What can hang from each mark:
q600: q5 q305 q736
q305: q600
q83: q138 q480
q736: q319 q600
q244: q138
q410: q736
q138: q83
q572: q480
q480: q83 q244 q600
q319: q5 q736

Known rows, with every way that one mark hangs from another:
q600{q5 q305 q736{q319}}: 15  -8  29  -3  -27  -2  -25  6  -1  -14  14  -19  -20  -15  14  20  -38  -32  -16  20  -2  8  -6  -1  0  -3  -12  20  15
q319{q5 q736{q600{q305}}}: 10  10  22  -16  -14  -1  -36  26  14  -15  -5  -10  -33  4  -20  38  -10  -1  -9  -12  26  26  0  -2  5  5  -2  30  -2
q244{q138{q83{q480}}}: 18  5  30  -9  5  21  15  18  -9  -18  26  3  -12  -8  12  6  24  -6  -15  -2  -14  -1  -16  -8  1  -5  -17  17  -4
q600{q5 q305 q736}: 11  1  6  1  -11  8  -19  7  3  -19  16  -23  -1  -7  4  22  -36  -30  -9  -3  -1  -1  -4  0  1  -1  -17  15  8
q572{q480{q83 q600{q5 q736}}}: 18  -20  -8  12  9  26  6  -9  17  12  -33  -5  -47  -4  7  19  13  -24  18  2  -3  12  -3  -6  -23  5  -3  -5  -3
q736{q319{q5} q600{q305}}: 8  -3  60  2  -13  -6  -38  25  3  -6  -20  -9  -35  4  1  19  -20  -14  -37  24  13  36  5  3  7  -2  -1  25  7
q244{q138{q83{q480{q600}}}}: 22  3  35  -9  8  21  22  7  0  -13  -2  9  -27  -11  15  11  31  -2  -15  -1  -23  10  -12  -13  -3  -2  -15  10  -1
q572{q480}: 6  -12  6  17  -4  19  6  0  -5  17  10  -5  -7  13  6  -5  12  -1  15  -12  5  -10  -2  0  -2  -9  12  -4  6
q600{q736}: -12  1  -5  -9  -5  10  -1  5  1  -19  0  3  -21  -9  1  10  -5  -13  3  -7  -4  1  -14  -5  -2  0  -13  3  12
q480{q83{q138} q600}: 15  3  0  14  20  -6  14  -15  17  -10  -51  5  -24  -11  5  -6  26  -12  0  21  13  34  -11  7  -11  26  -8  -16  -8
q600{q305}: 8  4  21  11  -8  5  -12  1  -2  -7  -5  -12  17  8  -3  2  -7  -7  -16  -4  0  -2  -3  5  7  4  -1  7  15
q138{q83}: 11  -2  5  4  -10  13  10  2  2  -16  19  -5  -13  -3  10  3  20  -6  -6  11  -8  -5  17  -5  2  -4  -11  -2  -3
q244{q138{q83}}: 11  7  18  1  -2  19  31  7  -4  -12  20  2  -2  -8  0  24  22  -6  -22  3  -11  11  -1  1  -3  1  -20  15  -4
q480{q83}: 4  1  -16  2  13  7  2  -1  6  -3  -30  7  -4  2  -5  -2  16  -6  1  16  2  13  -3  3  -12  17  -7  -2  -6
q83{q138 q480{q600{q5 q305}}}: 36  1  39  3  14  -14  -15  3  2  -22  2  -19  -13  -16  29  -14  -12  -15  -1  6  13  10  -19  -6  3  1  -1  -1  -5
q138{q83{q480{q244 q600{q736}}}}: 14  -4  20  -15  0  21  -4  7  -3  -19  -18  9  -45  -6  33  0  29  -1  3  18  -27  -10  -12  -34  -3  -6  -19  -5  3
q83{q138}: 5  3  6  7  6  -13  8  -1  -2  -17  12  -8  4  -10  10  -13  -1  -10  0  7  24  13  -14  12  5  6  -5  -6  -8
q319{q736{q600{q5 q305}}}: 22  7  8  -12  -23  3  -29  12  13  -13  12  -19  -19  -4  -11  44  -23  -9  2  -6  7  28  19  -7  3  -8  -3  25  -9
q600{q5 q305}: 22  -3  13  11  -8  -5  -17  4  -2  -2  15  -25  21  1  4  16  -28  -16  -16  4  2  -3  11  5  0  -3  -1  13  -3
q83{q138 q480{q244 q600{q5}}}: 25  -8  25  -4  25  -19  -13  3  -12  -7  -5  -2  -15  -12  41  -13  -6  -3  8  27  4  11  -21  -18  -2  -2  -2  -8  -21
q138{q83{q480{q600}}}: 24  -3  20  -11  2  16  0  3  9  -20  -5  3  -40  -7  26  -10  31  2  0  5  -18  -8  5  -26  1  -11  -7  -10  -1
q83{q138 q480{q600{q305 q736}}}: 16  7  41  -6  1  0  -14  3  2  -37  -17  -9  -35  -19  28  -21  0  -21  0  -8  11  9  -41  -8  10  6  -11  -4  15
q600{q305 q736{q319}}: 3  2  31  -5  -32  6  -19  5  -5  -18  -8  -10  -20  -9  9  4  -13  -23  -16  15  -6  11  -19  1  2  4  -13  14  32
q305{q600{q736{q319}}}: -6  -6  21  -12  -27  3  -2  1  23  -7  -10  4  -38  -22  20  7  -2  -27  9  22  11  37  -8  5  -6  -5  -4  3  18
q305{q600{q5 q736{q319}}}: 8  -15  14  -10  -24  -6  -9  0  24  -5  7  -6  -37  -27  25  21  -23  -38  13  29  13  35  1  4  -11  -9  -4  9  2
q410{q736{q600{q5}}}: 17  0  11  -13  -10  18  -25  16  3  -21  4  -1  -24  1  11  37  -10  -12  2  -5  -12  22  37  -12  -2  -19  1  -6  -4
q572{q480{q83{q138}}}: 12  -10  -3  24  13  17  11  0  1  -1  -5  -5  -10  6  9  -18  27  -16  14  8  26  9  -15  14  -9  13  3  -12  -5

Rows:
8  -15  6  -14  -15  -5  -15  7  2  -10  19  -9  -31  -23  16  20  -32  -24  2  29  -5  15  -1  -4  -6  -5  -9  12  2 -> q600{q5 q736{q319}}
26  -7  11  -13  0  19  -6  8  12  -27  10  -4  -52  -19  30  7  9  -14  5  5  -21  -7  2  -28  -4  -12  -19  -2  -10 -> q138{q83{q480{q600{q5 q736}}}}
11  0  35  -20  -29  19  -27  17  -6  -18  -14  10  -43  0  17  21  5  -4  -5  13  -14  36  28  -12  -1  -18  3  -9  18 -> q410{q736{q319 q600}}
5  3  23  -8  1  23  27  -1  -3  0  -31  15  -27  -9  12  39  23  -6  -21  16  -34  20  -18  -18  -12  7  -29  10  6 -> q480{q244{q138{q83}} q600{q736}}
8  2  10  5  29  11  21  -6  -5  25  -73  23  -7  -2  1  23  32  2  -17  29  -19  38  -19  -4  -23  27  -15  8  -3 -> q480{q83 q244{q138} q600}
20  9  47  10  -3  18  17  -5  -10  6  -35  2  3  4  11  31  24  1  -36  20  -27  17  -3  -11  -6  9  -19  15  10 -> q480{q244{q138{q83}} q600{q305}}
0  -3  43  -9  -23  -2  -30  17  -3  -15  -10  -10  -29  -9  6  10  -21  -22  -22  14  13  6  -26  5  3  10  -14  24  29 -> q600{q305 q736{q319{q5}}}
15  8  30  12  18  14  12  -8  -3  16  -79  11  8  7  -3  25  25  -7  -33  27  -17  36  -21  -1  -21  29  -16  13  9 -> q480{q83 q244{q138} q600{q305}}
18  3  29  -5  14  -10  -6  1  2  -18  -10  1  -31  -16  27  -27  13  -3  9  1  11  13  -27  -9  5  1  -1  -14  -3 -> q83{q138 q480{q600}}
5  -9  -1  -4  -9  1  -1  0  26  -10  9  -8  -26  -21  17  26  -21  -37  18  6  14  21  5  5  -8  -11  -8  5  -5 -> q305{q600{q5 q736}}
7  4  36  -10  5  11  -24  6  -10  -8  -46  6  -28  0  26  -5  4  -4  -5  2  -20  -2  -32  -27  -1  1  -10  2  20 -> q83{q480{q244 q600{q305 q736}}}
5  2  17  1  3  18  23  7  -19  2  3  7  11  1  8  25  18  3  -22  21  -19  2  -7  -4  -5  4  -18  14  -8 -> q480{q244{q138{q83}}}
9  -19  15  16  2  16  8  -9  -6  34  -33  6  -18  15  15  6  19  11  11  7  -10  -3  -3  -13  -9  -7  13  -7  5 -> q572{q480{q244 q600}}
27  -2  45  -13  -33  13  -44  17  -5  -19  -2  -11  -27  0  17  33  -18  -18  -17  20  -13  35  36  -9  1  -15  1  3  16 -> q410{q736{q319 q600{q5 q305}}}
29  -11  15  -8  7  9  -8  5  -5  -7  0  -1  -26  -5  37  6  17  2  0  26  -26  -10  7  -33  -8  -13  -9  -5  -18 -> q138{q83{q480{q244 q600{q5}}}}
15  3  58  -14  -27  12  -48  29  -3  -20  -19  -3  -39  7  11  28  -4  -10  -24  11  3  34  15  -5  3  -6  3  7  26 -> q410{q736{q319{q5} q600{q305}}}
19  -11  -11  6  23  -1  -4  -13  3  22  -57  7  -10  -1  12  22  8  -4  -2  40  -15  24  8  -15  -28  17  -6  -3  -23 -> q480{q83 q244 q600{q5}}
12  14  15  -13  -29  7  -23  12  12  -17  -6  -10  -21  2  -17  32  -4  -1  -2  -12  5  28  8  -8  6  -2  -4  22  5 -> q319{q736{q600{q305}}}
14  -2  14  -9  3  16  -9  13  -20  -15  12  6  -15  5  31  -12  26  6  -1  20  -17  -19  -5  -26  -1  -11  -11  -4  -9 -> q138{q83{q480{q244}}}
19  1  27  12  -5  7  -29  10  5  -10  -1  -23  -8  6  -5  32  -31  -22  -21  1  -1  26  24  -1  7  -12  -6  16  -9 -> q736{q600{q5 q305}}
10  1  51  5  -25  6  -29  11  -1  -6  -20  -8  -25  2  0  12  -15  -14  -31  24  -4  40  10  -1  7  -8  -1  14  11 -> q736{q319 q600{q305}}
16  -1  -7  -22  -15  -1  -21  13  16  -11  15  -8  -31  -11  -9  42  -15  -4  12  -5  5  30  19  -11  -2  -11  -2  19  -24 -> q319{q736{q600{q5}}}
29  2  37  -2  -9  16  -9  3  6  -22  -8  -8  -32  -1  25  -7  25  -4  -10  4  -19  -10  2  -21  3  -6  -7  -2  10 -> q138{q83{q480{q600{q305}}}}
21  -4  20  -12  16  -11  -11  3  7  -30  7  -4  -46  -31  31  -9  -14  -21  16  2  9  12  -28  -10  2  1  -12  -6  -8 -> q83{q138 q480{q600{q5 q736}}}
14  -16  6  26  23  12  13  -12  -4  22  -47  6  -19  6  18  -5  37  -2  11  24  11  20  -18  1  -18  16  2  -17  -3 -> q572{q480{q83{q138} q244 q600}}
9  -5  42  -21  -15  7  -37  28  -2  -15  -13  6  -50  1  13  28  1  -5  -12  13  1  36  17  -8  1  -9  3  0  16 -> q410{q736{q319{q5} q600}}
21  -12  3  24  14  14  17  -12  16  6  -33  -1  -32  1  12  -9  36  -13  14  10  18  22  -10  8  -12  13  5  -17  -2 -> q572{q480{q83{q138} q600}}
18  -12  28  -2  -13  -6  -25  13  4  0  3  -8  -38  -8  10  26  -28  -17  -14  34  -8  42  23  -6  0  -16  0  13  -14 -> q736{q319 q600{q5}}
13  11  33  -6  -21  28  -30  13  -1  -27  -17  -6  -16  11  5  26  1  -9  -13  -19  -12  23  27  -6  7  -8  -3  -5  21 -> q410{q736{q600{q305}}}
25  -6  45  6  -22  -3  -38  14  0  -7  -2  -19  -23  -3  6  26  -35  -24  -28  29  -5  40  23  -2  4  -14  0  21  -1 -> q736{q319 q600{q5 q305}}
32  -16  10  26  9  22  -2  -10  12  21  -34  -14  -19  9  4  15  15  -18  2  8  2  9  9  1  -18  6  6  -3  4 -> q572{q480{q83 q600{q5 q305}}}
18  5  51  -11  -37  21  -36  16  -6  -24  -20  -4  -30  7  13  21  1  -9  -19  12  -15  34  25  -10  7  -10  2  -3  32 -> q410{q736{q319 q600{q305}}}
5  2  27  -12  12  -6  -9  4  -6  -22  -27  9  -35  -17  36  -17  5  -7  9  14  2  10  -46  -17  -1  6  -14  -7  2 -> q83{q138 q480{q244 q600{q736}}}
